Every row comes from one small tree of marks. The marks that hang from a mark follow it in brackets, in the order of their numbers. Every link used is in the known rows. Which tree was each row made from?
(in the rows, 100 means zero)
Known rows:
j_798(j_277): [111 97 100 113 118 94 109 84 99 104 99 105 94 95 103 103]
j_923(j_277 j_554(j_647) j_798): [106 79 61 82 145 93 95 115 70 62 108 137 92 108 59 79]
j_277(j_798(j_647)): [107 97 113 94 103 92 118 86 84 113 82 78 116 104 81 101]
j_923(j_554(j_496 j_647) j_798(j_277)): [103 86 59 90 140 70 107 110 66 85 112 145 89 112 72 91]
j_923(j_277 j_554 j_798(j_647)): [126 65 78 72 146 92 101 96 76 61 97 122 93 100 61 83]
j_496(j_554(j_923(j_277))): [97 88 101 110 136 76 104 117 86 78 120 124 105 89 89 110]
j_798(j_277 j_647 j_923(j_554)): [138 80 95 93 148 81 110 64 78 97 88 100 101 106 83 117]
j_554(j_647 j_923): [78 123 87 116 124 76 98 124 77 100 105 123 102 125 88 113]
j_554(j_496 j_647 j_923): [60 123 77 121 117 60 102 132 64 102 120 134 104 129 89 112]
j_554(j_496 j_647 j_923(j_798(j_277))): [77 111 67 117 144 45 116 116 56 95 122 151 87 125 81 105]
j_554(j_496): [81 100 90 104 94 83 104 109 87 103 116 111 102 104 102 99]
j_647(j_554(j_923)): [75 106 103 102 128 94 104 129 102 93 102 108 103 107 97 123]
j_277(j_798(j_647 j_923(j_554))): [126 82 105 81 121 83 113 79 73 108 85 79 114 108 68 108]
j_798(j_277 j_647(j_554(j_496)) j_923): [100 90 98 106 151 76 129 70 77 100 98 98 109 105 98 129]
j_647(j_554(j_496 j_923)): [59 107 94 105 122 79 108 136 91 96 116 118 105 110 99 122]
j_647(j_554): [83 98 102 93 115 113 106 114 110 93 95 96 107 96 101 114]

Which tree is each row?
[138 73 85 76 146 84 110 85 83 81 88 120 88 101 72 96] => j_923(j_554 j_798(j_277 j_647))
[86 102 88 116 145 74 103 125 72 77 117 133 112 102 81 112] => j_496(j_554(j_647 j_923(j_277)))
[112 76 77 68 125 75 104 106 72 80 103 126 95 109 71 93] => j_923(j_554(j_496) j_798(j_647))
[57 111 78 126 126 58 112 127 49 99 122 127 111 122 70 97] => j_554(j_496 j_647 j_923(j_277(j_798)))
[116 79 83 101 133 71 106 83 77 102 115 116 96 104 90 108] => j_798(j_277 j_923(j_554(j_496)))
[84 101 70 93 110 86 90 128 76 93 110 126 106 115 80 100] => j_923(j_554(j_496 j_647))
[58 97 89 112 134 80 108 133 84 82 122 123 106 106 93 113] => j_647(j_554(j_496 j_923(j_277)))
[115 91 105 102 156 90 126 63 88 99 87 89 108 102 96 130] => j_798(j_277 j_647(j_554) j_923)
[104 95 106 102 142 102 121 84 99 95 82 94 109 96 98 122] => j_798(j_277 j_647(j_554))
[85 99 94 116 141 70 114 123 66 87 113 120 118 100 71 109] => j_496(j_554(j_647 j_923(j_277(j_798))))
[110 65 70 75 139 77 104 104 64 64 111 133 95 104 64 81] => j_923(j_277 j_554(j_496) j_798(j_647))
[65 88 81 99 145 73 114 130 77 72 125 135 94 106 82 104] => j_647(j_554(j_496 j_923(j_277 j_798)))
[103 92 113 89 128 92 129 79 81 110 83 70 120 105 81 120] => j_277(j_798(j_647(j_554) j_923))
[90 95 94 98 152 81 119 114 94 87 105 123 88 103 90 116] => j_647(j_554(j_923(j_798(j_277))))
[125 80 88 96 144 67 113 71 68 100 101 109 103 108 85 115] => j_798(j_277 j_647 j_923(j_554(j_496)))
[79 85 100 102 125 92 123 100 75 91 100 90 121 97 77 99] => j_923(j_277(j_798(j_647(j_554(j_496)))))
[88 96 102 115 122 76 108 112 77 97 110 106 103 106 77 95] => j_554(j_923(j_277(j_798)))
[103 98 85 107 157 59 117 112 72 84 113 143 96 102 81 114] => j_496(j_554(j_647 j_923(j_798(j_277))))
[81 89 64 101 125 87 90 127 67 76 118 132 107 111 73 89] => j_923(j_277 j_554(j_496 j_647))
[90 94 98 93 133 83 119 86 78 97 99 94 115 110 95 127] => j_798(j_647(j_554(j_496)) j_923)
